What can hang from each mark:
dobe: deso zumeb
kefed: sudodib ziba zumeb
ziba: kefed koma zumeb
ropak: zumeb
koma: ziba zumeb
bagi: zumeb
zumeb: bagi deso dobe koma liba sudodib ziba
liba: zumeb
deso: dobe zumeb
sudodib: kefed

Each row was made from one small tree. The marks that hang from a mark follow it in brackets, in alphabetical order. Every link used is in the known rows. Write each row's tree.
In the rows, 128 means zero.
Known rows:
liba[zumeb[bagi deso dobe sudodib ziba[kefed koma]]]: [136 103 128  80 154 132 115 128 225 131 110 114 109 135 105 104 166 111
 167 141  93 116 185 122 144 217 116 142  60 149]
dobe[deso zumeb[liba sudodib ziba[kefed]]]: [150  67 194 127 100 134 167 104  97 148 141 100 118 131  68 151 152 117
 143 177 105  71 147 119 128  69  93 164 159 105]
ziba[kefed zumeb]: [130 159 124  91  95  86 140 111  35 115 100 110 107 132 126 152  91 143
 150  96 150 115  87  92 151  83 125 154 115 157]
ropak[zumeb[bagi deso dobe liba sudodib[kefed[ziba]]]]: [133 130 133 129 191 138 152 176 221 166 168 143 113 132 149  83 155 125
 121 162 134 175 131 142 103 178 174 109 131 118]
ziba[kefed zumeb[sudodib]]: [124 142 101  79 107  80 157 109  68 131 112  88 108 123 148 138 106 160
 154 100 129  93 103  82 155 113 129 154 120 124]
koma[ziba[zumeb[bagi deso[dobe] liba sudodib[kefed]]]]: [100 119 104 129 174  98 103 123 132 114 179  77  89 144 141 144 112  94
 151 142 140 198 161 138  73 151 156  83 121 125]
zumeb[deso ziba[koma]]: [137 129 144 122  65 166 107 116 118  81 115 120 108 131  98 124  97 165
 164  81 117  97 162 111 124 129 148 147  98 161]
sudodib[kefed[ziba[zumeb[koma]]]]: [131 180  84 124  83 133 136 114  73 180 154 126 123  95 132 134  66 133
 150  75 130 111 110 126 139  90 150 114 123 131]
zumeb[bagi deso dobe koma liba sudodib[kefed[ziba]]]: [126 102  60 109 223 172 108 141 252 175 155 132 133 132 141  90 147 116
 145 145  68 156 164 167 102 210 143  99 103  82]
koma[ziba zumeb[deso dobe liba]]: [133 103 123 166  92 103 124 133 117  76 138 159 119 158 135  97 129 117
 114 122 160 184 113 126  92 142 159  95 138 148]
dobe[zumeb]: [113 140 165 148  87 134 140 134  42 136 113 126 146  96 123 134 113 127
 116 108 162 105  92 115 141  57 143 121 150 154]
bagi[zumeb[deso liba ziba]]: [124  77 200 142 118 142 106 111 161  85 124 131 103 138  76 167 146 130
 107 149 137 171 117 134  98 103 144 147 145 155]
zumeb[sudodib]: [ 93 123  95 114 112 127 150 142  97 132 109 116 139  87 173 111 113 166
 131  76 141 108  92  90 164 106 157 149 156 104]
dobe[zumeb[liba sudodib]]: [112 124 167 149 116 126 142 121  76 125 129 101 133 112 131 146 146 123
 118 142 143 111  94 116 126  79 140 137 181 108]
sudodib[kefed[zumeb]]: [119 175 115 105  91 158 144 186  78 130 129 126 129  70 136 111  69 128
 129  83 159 141  59 113 194  66 140 148 164 130]
ropak[zumeb[bagi deso dobe]]: [118 141 146 137 161 138 139 180 178 121 108 163 135 131 156  93 142 127
  95 137 169 148 123 132 129 161 167 126  88 172]
zumeb[deso dobe sudodib]: [ 98  87  72  90 159 170 153 138 196 139 111 130 156  98 166  78 117 152
 136 111 112 106 135 109 128 157 177 136  94 117]
dobe[zumeb[koma ziba[kefed]]]: [177 117 177 122  54 147 130  99  65 139 108 134 136 125 106 150 129 155
 162 120 114  71 142 135 148 105  86 128 107 130]
dobe[deso zumeb[bagi koma[ziba] liba sudodib]]: [123  89 142 183 136 108 124 121 109 150 155 107 139 133  92 167 161  79
  98 168  91  84 181 155 124 125  96 120 163 107]
ropak[zumeb[bagi dobe sudodib ziba]]: [131 153 163 123 118 144 165 151 173 145 127 139 126 125 186  75 165 163
 120 145 171 128 132 127 150 172 144 128 104 126]
koma[ziba[kefed zumeb[sudodib]]]: [138 134 102 100  68  59 145 100  40 129 141  96  97 135 148 132 100 161
 174  88 129 123 133  83 136 135 140 123 139 128]
zumeb[ziba]: [119 132 153 126  62 159 127 124  78 113 108 133 122 116 139 123 113 163
 152  79 162 130  96 112 149  88 137 141 139 132]
koma[zumeb]: [105 143 121 164  72  95 151 158  52  91  98 149 134 111 152 105 110 144
  89  77 183 129  58  92 158  80 136 126 153 139]
ziba[kefed[sudodib zumeb[bagi deso koma liba]]]: [156 131  93 127 166 113  96 152 128  96  95 138 134 163 117 149 138 130
 135 118  90 141 103 129 130 159  84 124 155 132]
bagi[zumeb[liba]]: [111 130 182 133 126 107 119 124  90 103 118 137 124 120 102 166 132 129
  82 134 164 178  61 120 135  60 145 158 180 152]
dobe[zumeb[sudodib ziba]]: [122 109 172 138  64 150 155 110  88 144 129 102 135  98 136 117 140 152
 145 123 141  83 131 116 133  97 131 118 146 114]
sudodib[kefed[ziba zumeb[deso liba]]]: [127 150 126 152 110 151 138 157 134 138 152 153 107 111 120 118  97 110
 139 105 120 175  89 109 124  95 158 115 182 129]
deso[dobe zumeb[koma liba]]: [105 161 149 146 126  99 116 103  93 106  91 155 166 104 161 190  89 108
 102 143 160 129 118 136  94  76  96 105 115 124]

Which tree is each row?
[ 99 175  91 129  95 117 174  77 114 188 139 136 137 116 186  89 114 142
 136 107 140 112 123  86 115 118 172  97 123 133] : kefed[ziba[zumeb[dobe sudodib]]]
[165 151  90 110 110  72 136 131  48 103 120 133 144 148 108 109  77 169
 150  84 135 114 124  90 103 113 111 107 117 166] : ziba[kefed[sudodib] koma[zumeb[deso[dobe]]]]
[159 110  78 108  81  94 132 113  85 141 127 126 135 120 166 131 114 184
 170  68  88  98 153 103 164 173 120 133 136  89] : zumeb[koma[ziba[kefed]] sudodib]
[122 160 116 122 186 158  91 134 151 117  98 152 143 151 151 127 152 116
 110 139 137 161 101 168 149 145 110 136 109 125] : zumeb[bagi dobe koma liba]
[147 167  89 104 167  79  86 103  57 115 109  99 120 175 108 182 126 133
 145 121 123 126  91 149 118 129  81 132 132 138] : ziba[kefed[sudodib] zumeb[bagi koma liba]]
[117  96  87 162 134 122  73 145 141 104 116 142 130 144 138 138 129 123
 134  81  98 144 173 141 121 196 137  89 105 140] : zumeb[bagi deso koma[ziba]]
[136 156 178 142 121 139 174 151 115 132 131 167 139 126 128 133 124 118
  77 166 180 114  87 130 151  63 148 186 134 153] : ropak[zumeb[dobe[deso] liba]]
[136 141 106 149  96 143 164 110 152 138 143 150 149 122 160 124 128 106
 100 152  97  86 149 121 167 135 112 156 150 101] : kefed[zumeb[dobe[deso] koma[ziba] liba sudodib]]
[128  77 111 114 208 180  89 133 230 117 155 100 113 141 139 139 146 118
 155 158  96 163 187 176  93 185 106 110  86  71] : zumeb[bagi deso[dobe] koma liba sudodib[kefed] ziba]
[152  92 126 121 160 121 111 144 158  88 114 141 118 186  99  83 163 134
 146 149 146 183 104 144  86 166  98  91 116 137] : koma[zumeb[bagi deso dobe liba ziba[kefed[sudodib]]]]
[158 181 160 161 123 115 114 141 125 119 137 172 124 164 167 135 159 130
 103 149 163 164 125 164 138 169 130 121 125 146] : ropak[zumeb[bagi dobe koma[ziba] liba]]
[110 132  94 103 158 114 129 129 123 150 184  78 104 126 107 118 109  87
 137 157 140 152 147 149 123 126 140 125 131 124] : koma[ziba[zumeb[bagi dobe[deso] liba sudodib[kefed]]]]
[145 112 159 128 139 168 103 133 136 141 152  82 116 118 100 144 160 119
 143 159 112 112 145 179 132 139  90 117 136  83] : dobe[zumeb[bagi koma liba sudodib[kefed] ziba]]
[131 191  94 171 123  88 145 118  75 165 156 153 151 157  97  85 116 123
 114 114 139 129 113 112  96  98 123  87 179 161] : kefed[sudodib ziba[koma[zumeb[bagi dobe[deso] liba]]]]
[115 188 161  93  96 124 115 126 124 117  92 127 141 102 112 103  99 132
 145 126 157 118 153 135 121 142 100  97  82 161] : deso[zumeb[bagi dobe ziba[koma]]]
[151 105 161  99 182 121 105 107 180  88 130  94  85 191 123 130 163 141
 180 160  91 165 195 115  84 190 101 117 100 112] : zumeb[bagi deso[dobe] liba sudodib ziba[kefed koma]]
[130  94 120 160 179 143 109 139 178 171 160 109 125 123 102 135 156  96
 130 151  71 123 165 161  92 162 128  84 138  94] : dobe[zumeb[bagi deso koma liba sudodib[kefed[ziba]]]]
[107 127 132 114 152 165 146 133 119 133 120 149 149 128 109 126 111 104
 105 149 150 126  89 134 148  50 139 178 139 139] : zumeb[dobe[deso] liba]
[122 151  97  96 198 148 148 144 174 196 176 110 123 121  96  80 118 101
 141 152 100 139 151 138 135 125 136 135 148 105] : zumeb[bagi dobe[deso] liba sudodib[kefed[ziba[koma]]]]
[117 110 122 150 132 134 136 146 144  74 110 159 130 145 132  99 134 119
  88 135 159 154  83 123 109 111 147 128 120 143] : koma[zumeb[deso dobe liba]]
[139 148 123 131 154  44  83 114  68 123 114 140 159 141 141 180 103 115
 149 141 146 183 143 155  64 135  71  48 137 128] : deso[dobe zumeb[bagi koma[ziba[kefed[sudodib]]] liba]]
[ 94  79 108 131 160 137 121 137 159  90 118 110 116 126 141 140 137 138
 126 114 110 129 109 108 110 133 164 156 155 101] : zumeb[deso liba sudodib]
[132  69 128 152 125 102 106 101 169 105 149 124 124 130 109 172 144 139
  99 136  85 135 160 135 104 170 144 133 149 121] : bagi[zumeb[deso koma[ziba] liba sudodib]]
[106 128 101 141 179 121  98 139 144 109 105 114 128 140 159 151 167 135
 110 121 107 131 111 138 149 163 109 142 150  80] : zumeb[bagi koma liba sudodib]
[108 125 103 132 124 155 135 127 154 166 102 170 176  85 118 153 114  70
  84 131 130  65 123 141 186  91 120 182  79 151] : liba[zumeb[dobe[deso] koma]]
[139  84 156 114 130 163 150  82 202 155 142 131 148 118  93 145 153 129
  89 191 103  87 158 152 141 116 103 177 115 110] : bagi[zumeb[dobe[deso] koma liba sudodib ziba]]
[120 116 125 103 104 164 128 107 211 129 125 120 127 105 120 114 134 115
 147 128 111  80 175 117 138 172 147 162  67 151] : liba[zumeb[deso dobe sudodib ziba[koma]]]
[131 197 138 152 151 136 122 151 145 137 164 139 100 136 128 113 103  90
 136 129 117 195 140 113 109 119 136  85 152 151] : sudodib[kefed[ziba[koma] zumeb[bagi deso[dobe] liba]]]
[109 111 144 171 134 136 129 142  94 162 111 130 163 108  86 155 129  75
  79 143 114  56 154 147 158  82  95 129 118 144] : dobe[deso zumeb[bagi koma]]
[156 164 200 173 102 127 112 141 128  90 119 152 102 161 145 163 174 141
 102 142 163 136 115 156 138 148 104 147 129 129] : ropak[zumeb[bagi koma liba ziba]]
[165  54 127  71 128 157 145  90 233 151 118 137 142 122 109 113 146 170
 139 152  73  96 184 136 132 194 115 144  65 121] : bagi[zumeb[deso dobe koma sudodib ziba[kefed]]]
